Every row comes from one small tree of marks. Brackets hold a mark, then the marks that hang from it, in the order of their numbers. Every link used is in the known rows. Which tree was each row made from?
Known rows:
(k_20 (k_775 (k_552 k_120))): +0.53 +1.42 -2.96 -0.72 -0.57 -0.73 +0.59 +0.60 +2.03 +0.44 -2.31 +0.66 -1.03 -0.43 +0.04 +0.18 -0.54 +1.58 -0.50 +1.06 -0.17 -1.29 +0.86 +0.68
(k_120 (k_228 k_114)): -0.86 +0.39 -1.57 +0.63 +1.58 +0.28 -2.15 +0.74 -0.73 -1.48 -3.08 +1.47 -1.19 -0.35 +1.43 -1.09 +0.63 +0.13 +0.99 -0.12 +0.54 -2.15 -0.85 -0.33
(k_989 (k_228 k_114 k_120)): -2.12 +0.82 -0.92 -0.29 +0.20 +0.20 -3.33 -0.95 +1.14 -1.39 -3.88 +1.00 -2.59 +0.19 +0.65 +0.01 -0.73 +1.83 +1.36 +1.12 -0.33 -1.28 -3.09 -1.39
(k_732 k_228): -1.91 +0.80 -2.09 +0.01 +0.33 -2.13 -1.37 +2.41 +1.76 -1.44 -2.58 +1.42 -2.02 +0.77 -0.03 -1.29 +0.14 -0.55 +0.56 -1.60 +0.67 -1.17 -1.05 +0.77
(k_989 (k_228 k_120 k_509)): -1.19 +1.37 -0.49 -0.75 -0.42 -0.71 -2.53 -2.41 +2.35 -0.78 -3.23 +0.65 -2.42 +2.10 +0.49 -0.62 -2.07 -0.02 +1.19 +1.34 -0.88 -0.42 -1.82 -1.60
(k_939 (k_552 k_114 (k_120 (k_228 k_509)) k_732)): +1.23 +0.01 +1.64 +0.26 +0.47 +0.91 +1.34 -1.15 -1.74 +0.03 +3.52 -0.43 +2.17 +0.26 +0.86 +0.48 +0.81 -2.37 -0.23 +0.70 -0.15 +0.72 +1.96 +0.24
(k_114 k_552): -0.93 +1.42 +0.20 +0.78 -0.17 +1.34 -0.82 +2.04 +1.67 +0.58 -3.94 +0.52 -0.89 +0.57 +0.67 -0.80 -0.37 -0.77 +0.85 -0.97 +0.83 -0.33 -0.38 -0.78
(k_775 (k_552 k_120 (k_732 (k_228 k_114 k_509)))): +0.72 -0.01 -2.24 -0.21 +0.24 -2.04 -0.54 -2.07 +0.19 +1.37 -0.47 -0.45 -0.03 +0.16 -0.06 +1.01 +0.60 +0.03 -0.18 +1.09 -0.81 -0.62 +0.78 +0.31
(k_228 (k_114 k_552) k_120 k_509): -0.97 +1.92 -0.15 +1.33 -0.70 +1.36 -2.49 -3.66 +1.13 +1.98 -5.62 -0.38 -0.87 +1.42 +1.31 +0.30 +0.24 -1.36 +0.77 +1.87 +0.32 +0.00 -0.79 -2.95
(k_775 (k_552 k_114 k_120 (k_732 k_228))): +0.20 -1.06 -1.84 -0.35 -0.25 -1.01 +1.33 +2.31 +0.57 +0.71 +2.39 -0.31 +0.56 -0.93 +0.22 +1.01 +1.11 +1.07 -0.50 -1.39 -0.40 +0.51 +1.46 +1.70
(k_939 (k_552 k_509 (k_732 k_228))): +0.50 +0.27 +1.45 -0.11 +0.74 -1.99 +0.88 +1.66 -0.67 -1.89 +1.43 -0.09 +0.65 +0.59 -1.21 -0.62 -0.38 -2.96 -0.29 -2.17 +0.52 +0.21 -0.10 +1.54
(k_939 (k_552 (k_120 k_228) k_509 k_732)): +1.36 -0.13 +1.14 -0.57 +1.62 +0.43 +2.18 +0.77 -2.72 -1.98 +4.61 -0.38 +1.60 +0.20 -1.58 +0.25 +0.08 -2.12 -0.09 +0.08 +0.15 +0.11 +0.88 +0.70
(k_509 (k_228 (k_114 (k_552 k_732)) k_120)): -1.58 +0.38 -0.51 -0.17 +0.49 +1.57 -2.39 -0.18 -0.07 -0.43 -2.70 +0.00 -0.96 -0.43 +1.54 -0.39 +1.50 -0.17 +0.64 +2.05 -1.08 +0.85 -1.12 -0.91
(k_939 (k_552 k_114 k_120 (k_509 k_228) k_732)): +0.10 -0.94 +2.20 +0.86 -0.68 +1.72 +2.37 +0.29 -1.55 -0.50 +5.20 -0.21 +2.29 -0.51 -0.40 -0.74 +0.98 -1.56 -0.71 +1.29 -0.68 +1.45 +0.09 +1.16
(k_989 (k_228 (k_114 k_552) k_120)): -1.74 +1.49 +0.30 +0.30 +0.72 +1.27 -2.42 -0.30 +1.37 -1.32 -5.03 +0.27 -2.09 +0.47 +1.64 +0.94 -0.56 +1.03 +0.99 +0.93 +0.29 -0.21 -2.09 -2.11
(k_20 (k_775 (k_552 k_114 k_120 k_509))): +1.51 -0.28 -0.06 +0.76 -1.66 +0.54 +2.67 -0.16 +0.78 +1.55 +1.08 -0.28 +1.15 -1.04 +0.19 +0.37 -0.61 +1.73 -1.70 +0.08 +0.43 -0.06 +1.62 +0.65
(k_989 (k_228 (k_114 k_552) k_120 k_509)): -0.93 +1.76 +1.04 +0.70 +0.25 +0.87 -2.67 -3.15 +1.61 -0.16 -5.37 -0.09 -1.81 +1.62 +1.80 +0.73 -1.11 -0.12 +0.82 +1.95 -0.27 +0.15 -1.57 -2.90
(k_775 (k_552 (k_732 k_228))): +0.45 +0.12 -2.66 -0.81 +0.75 -2.54 -0.52 +2.85 +1.31 -0.60 -1.48 +0.20 -1.15 -0.01 +0.45 -0.27 -0.10 -0.27 +0.24 -2.05 -0.61 -0.53 +0.82 +1.83
(k_20 (k_775 (k_552 k_120 (k_732 k_228)))): +0.86 +0.18 -2.67 -2.15 +0.40 -3.15 +1.00 +2.08 +1.33 -0.90 +0.23 +0.11 -0.79 -0.81 -0.34 +0.86 +0.18 +1.65 -1.09 -0.46 -0.37 -0.26 +1.50 +2.24
(k_989 k_228): -1.29 +0.70 +0.02 -0.54 +0.29 -0.36 -1.75 +1.79 +1.84 -1.69 -2.68 +1.49 -2.31 +0.57 +0.37 -1.34 -1.84 +1.10 +1.29 -0.84 -0.08 -1.23 -1.99 -0.14
(k_732 (k_228 (k_114 k_552) k_120 k_509)): -1.60 +1.96 -1.06 +1.13 +0.28 -1.01 -2.22 -2.56 +1.67 +0.13 -5.18 -0.20 -1.50 +1.96 +1.55 +0.54 +0.88 -1.78 +0.17 +1.14 +0.54 +0.30 -0.57 -1.89
(k_114 (k_552 k_509 k_732)): +0.97 -0.48 +2.95 -0.05 -0.31 +1.42 +0.69 +1.53 -0.48 +1.20 +0.28 -0.71 +0.90 -0.02 -0.90 -0.57 -1.00 -0.62 +0.29 -2.00 +0.46 +0.92 +0.31 -0.38
(k_989 (k_228 k_114)): -1.36 +0.42 +0.34 +0.29 +0.43 +0.08 -2.77 +0.48 +0.99 -1.24 -3.89 +1.47 -2.01 -0.35 +0.88 -0.97 -1.13 +1.82 +1.19 -0.24 +0.14 -1.89 -2.69 -0.71

Write each row's tree:
-0.45 -0.38 +1.45 +0.74 -0.67 +1.40 +0.66 -0.70 -1.10 -1.03 +2.68 -0.42 +1.26 +0.06 +0.71 -0.96 +0.81 -2.48 -0.39 +1.01 -0.92 +1.70 -0.22 +0.59 | (k_939 (k_552 k_114 (k_509 (k_228 k_120)) k_732))
-1.10 +0.10 -1.09 -0.72 -0.08 -2.10 -2.94 -2.96 +0.28 +0.50 -2.05 -0.04 -1.17 +0.59 -0.04 +0.01 +0.75 -0.61 +0.52 +0.51 -0.55 -0.08 -1.02 -0.71 | (k_552 (k_732 (k_228 k_114 k_120 k_509)))
+0.97 -1.17 -1.32 -0.09 +0.52 -1.40 +1.06 -0.06 -0.99 +0.26 +1.96 -0.63 +0.61 -0.71 -1.28 +1.12 +0.35 +0.85 -0.63 -0.29 -0.20 -0.38 +0.26 +0.86 | (k_775 (k_552 k_120 k_509 (k_732 (k_228 k_114))))
+0.27 -0.01 +0.91 -0.51 +0.56 -1.42 +1.99 +0.95 -1.07 -1.56 +3.89 -0.40 +1.03 +0.51 -2.47 +0.49 +0.21 -2.07 -0.57 -0.80 +0.42 +0.51 +0.00 +1.38 | (k_939 (k_552 k_120 k_509 (k_732 k_228)))
+0.00 -1.25 +0.51 +0.80 +0.17 +1.45 +1.97 +0.81 -1.55 -0.57 +4.06 +0.32 +1.28 -0.24 -0.15 -0.42 +0.32 +0.53 -0.30 -0.37 +0.90 +0.08 +0.55 +0.11 | (k_552 k_114 (k_120 k_228) k_509)
-0.12 +0.35 +1.99 +1.95 -1.41 +2.21 +2.38 -0.49 -0.61 +0.83 +2.71 -0.26 +1.99 +0.12 -0.80 +0.07 +0.20 -1.56 -0.41 +0.04 +1.01 +0.33 -0.07 -0.19 | (k_939 (k_552 k_114 k_120 k_509))
+0.19 -0.74 +1.53 -0.69 +0.37 -0.46 +2.01 +2.13 -0.48 -0.43 +3.16 -0.86 +0.71 +0.33 -1.86 +0.88 +0.21 -0.33 -0.63 -1.34 +0.75 +1.53 +0.58 +0.36 | (k_114 (k_552 k_120 k_509 (k_732 k_228)))
+2.12 +0.06 -2.43 -2.22 +1.57 -1.37 +1.12 +1.94 -0.39 -1.35 +0.97 +0.26 -0.11 -1.19 +0.65 +0.60 +0.10 +1.69 -0.71 +0.32 -0.73 -0.69 +2.38 +1.67 | (k_20 (k_775 (k_552 (k_120 k_228) k_732)))
-0.18 +0.77 -0.84 +0.95 +1.13 -0.22 -2.42 -2.12 -0.47 -0.37 -3.48 +1.10 -0.79 +0.87 +1.70 -1.27 -0.02 -1.02 +0.77 +0.90 +0.24 -1.86 -0.31 -0.99 | (k_120 (k_228 k_114 k_509))
+0.28 +0.48 -2.99 -0.36 +0.18 -2.50 -2.17 -2.93 +0.76 +0.78 -3.09 -0.66 -1.10 +0.76 +0.94 +0.82 +0.40 -0.77 +0.19 +0.82 -1.25 -0.27 +0.50 -0.30 | (k_775 (k_552 (k_732 (k_228 k_114 k_120 k_509))))
-1.43 +1.28 -1.39 +0.73 -1.20 +0.45 -3.35 -4.50 +0.98 +1.84 -4.63 +0.36 -1.37 +0.99 +0.43 -0.69 -0.08 -0.55 +1.23 +2.02 -0.26 -1.20 -1.66 -2.25 | (k_228 k_114 k_120 k_509)
-0.60 -1.04 +1.31 +1.16 -1.91 +2.01 +1.58 -0.11 -0.26 +1.70 +2.95 +0.07 +1.20 -0.54 -1.36 -0.41 -0.09 +1.03 -0.11 -0.52 +0.90 +0.12 -0.50 -0.36 | (k_552 k_114 k_120 k_509)
+0.76 -0.61 -0.68 +1.55 -1.63 +1.75 +2.39 -0.08 +0.31 +2.20 +1.91 -0.42 +1.38 -0.31 -0.23 +0.20 -0.34 +0.83 -0.49 -0.17 +0.15 -0.02 +0.82 +0.02 | (k_775 (k_552 k_114 k_120 k_509))
-0.40 -2.33 +1.54 -0.35 -0.90 -0.49 +1.90 +1.50 -0.97 +0.40 +5.58 -0.30 +1.60 -0.73 -1.77 +0.24 +0.53 +1.03 -0.72 -1.96 +0.57 +1.19 +0.25 +1.20 | (k_552 k_114 k_120 k_509 (k_732 k_228))
+0.11 -0.28 +2.02 +0.15 -0.34 +2.09 -0.87 -1.31 -1.22 +1.45 -0.99 -1.16 +0.59 -0.41 -0.48 +0.74 +0.00 +0.01 +0.43 -0.15 +0.23 +0.93 -0.65 -1.75 | (k_228 (k_114 (k_552 k_509 k_732)) k_120)
+0.76 +0.25 -1.95 +0.60 -0.71 +0.60 +1.68 -0.22 +0.61 +1.10 +0.53 -0.19 +0.08 +0.47 -1.31 -0.03 -0.89 +0.28 +0.07 +0.50 -0.03 -0.95 +0.19 -0.17 | (k_775 (k_552 k_120 k_509))
-0.40 +0.05 +0.90 -0.91 -0.34 +1.70 +0.49 +1.83 -0.01 +1.48 +0.71 -0.44 +0.40 -0.56 -1.10 +0.53 +0.24 +0.54 +0.69 -0.32 +0.12 +0.76 +0.17 -0.58 | (k_114 (k_552 k_120 k_732))
+1.27 -0.32 +1.38 +0.17 +1.71 +0.88 +1.21 -0.68 -3.60 -1.47 +3.38 -0.31 +1.69 -0.62 -1.00 +0.67 +0.74 -1.41 -0.17 +0.76 +0.36 -0.40 +0.27 +0.18 | (k_939 (k_552 (k_120 (k_228 k_114)) k_509 k_732))
-0.38 -0.30 +0.17 -0.16 +0.20 -2.19 -2.44 -1.38 +0.04 +0.59 -1.93 +0.40 -0.58 +0.23 +0.30 -0.80 +0.29 -0.57 +0.40 -0.66 -0.14 -0.71 -0.61 +0.11 | (k_552 (k_732 (k_228 k_114 k_509)))
-0.37 -0.13 +0.79 -0.79 +0.42 -0.82 +0.34 +1.23 +0.09 -0.84 +0.53 -1.04 -0.12 +0.87 -0.89 +0.61 +0.08 -1.16 -0.24 -1.60 +0.39 +1.82 +0.13 -0.15 | (k_114 (k_552 k_509 (k_732 (k_228 k_120))))
+1.84 -1.57 +0.22 -0.76 -0.60 -1.89 +3.02 +1.44 +0.05 +0.15 +3.67 -0.71 +1.38 -1.33 -0.21 +1.12 +0.08 +1.82 -2.26 -1.49 +0.10 +1.06 +2.29 +2.23 | (k_20 (k_775 (k_552 k_114 k_120 k_509 (k_732 k_228))))
+2.30 -1.47 +1.22 -0.55 -1.62 +0.47 +2.79 +0.18 -0.38 +1.97 +3.24 -0.83 +2.04 -1.96 -0.33 +0.79 -0.46 +2.35 -1.59 -0.74 -0.25 +0.85 +2.09 +1.38 | (k_20 (k_775 (k_552 k_114 k_120 k_509 k_732)))
+0.93 +0.22 +0.90 -1.00 +1.32 +0.68 +0.67 -0.12 -0.89 +0.31 +1.36 -0.51 +0.72 +0.83 +0.22 +0.60 +0.26 -1.12 +0.25 +0.69 -0.19 +0.98 +1.91 -0.72 | (k_114 (k_552 (k_120 (k_228 k_509)) k_732))
+0.50 -1.01 +3.97 -0.33 +0.55 +1.70 +0.69 +0.17 -1.40 -0.14 +1.81 -0.82 +0.79 -0.79 -1.03 +1.41 -1.03 +1.92 -0.01 +0.04 +0.11 +0.81 -1.09 -1.03 | (k_989 (k_228 (k_114 (k_552 k_120 k_509 k_732))))
+0.02 -0.39 -0.89 -0.13 +0.94 +0.35 +1.25 +0.63 -1.24 -1.57 +2.62 +0.61 +0.00 +0.50 -1.15 -0.53 -0.15 -0.06 +0.15 +0.30 +0.65 -0.79 -0.05 +0.04 | (k_552 (k_120 k_228) k_509)
+0.50 -2.02 +3.04 +0.32 -1.66 +1.48 +0.46 +0.82 -0.99 +2.02 +2.59 -0.26 +1.73 -1.25 -0.76 -1.15 -0.63 +0.68 +0.15 -2.52 +0.34 +0.66 +0.14 +0.34 | (k_552 k_114 k_509 k_732)
-1.20 -0.19 -0.32 +1.59 -0.05 +0.62 -1.35 -0.70 -0.19 -0.90 -1.79 +1.33 -0.81 +0.07 +0.33 -2.53 +0.18 -0.09 +0.25 +1.41 -0.14 -1.10 -2.09 +0.02 | (k_552 (k_509 (k_228 k_114)))
+2.76 -0.54 -0.39 -0.93 +0.23 -0.71 +1.70 -0.90 -0.36 +0.76 +1.86 -0.40 +1.40 -0.68 +1.91 +0.76 +0.15 +1.02 -1.40 +0.64 -0.84 +0.51 +3.73 +1.05 | (k_20 (k_775 (k_552 k_114 (k_120 (k_228 k_509)) k_732)))
-1.76 +1.19 -0.50 +1.74 +0.63 +1.49 -1.92 +0.93 +0.98 -0.76 -4.87 +1.11 -1.35 +0.20 +2.38 -1.62 +1.13 -0.68 +0.43 +1.63 -0.02 -0.46 -1.36 -0.56 | (k_509 (k_228 (k_114 k_552)))
+0.33 -2.27 +2.52 -0.16 -1.86 +1.96 +1.70 +0.33 -1.36 +2.33 +5.13 -0.53 +2.15 -1.39 -1.85 -0.09 -0.05 +1.52 -0.10 -1.14 +0.17 +0.95 +0.08 +0.08 | (k_552 k_114 k_120 k_509 k_732)
+0.41 +0.82 -3.44 -2.22 +0.41 -3.60 -0.70 +1.21 +1.87 -1.40 -2.38 -0.08 -1.81 -0.25 +0.74 +0.65 -0.06 +0.81 -0.78 -0.57 -0.84 +0.07 +1.27 +1.61 | (k_20 (k_775 (k_552 (k_732 (k_228 k_120)))))
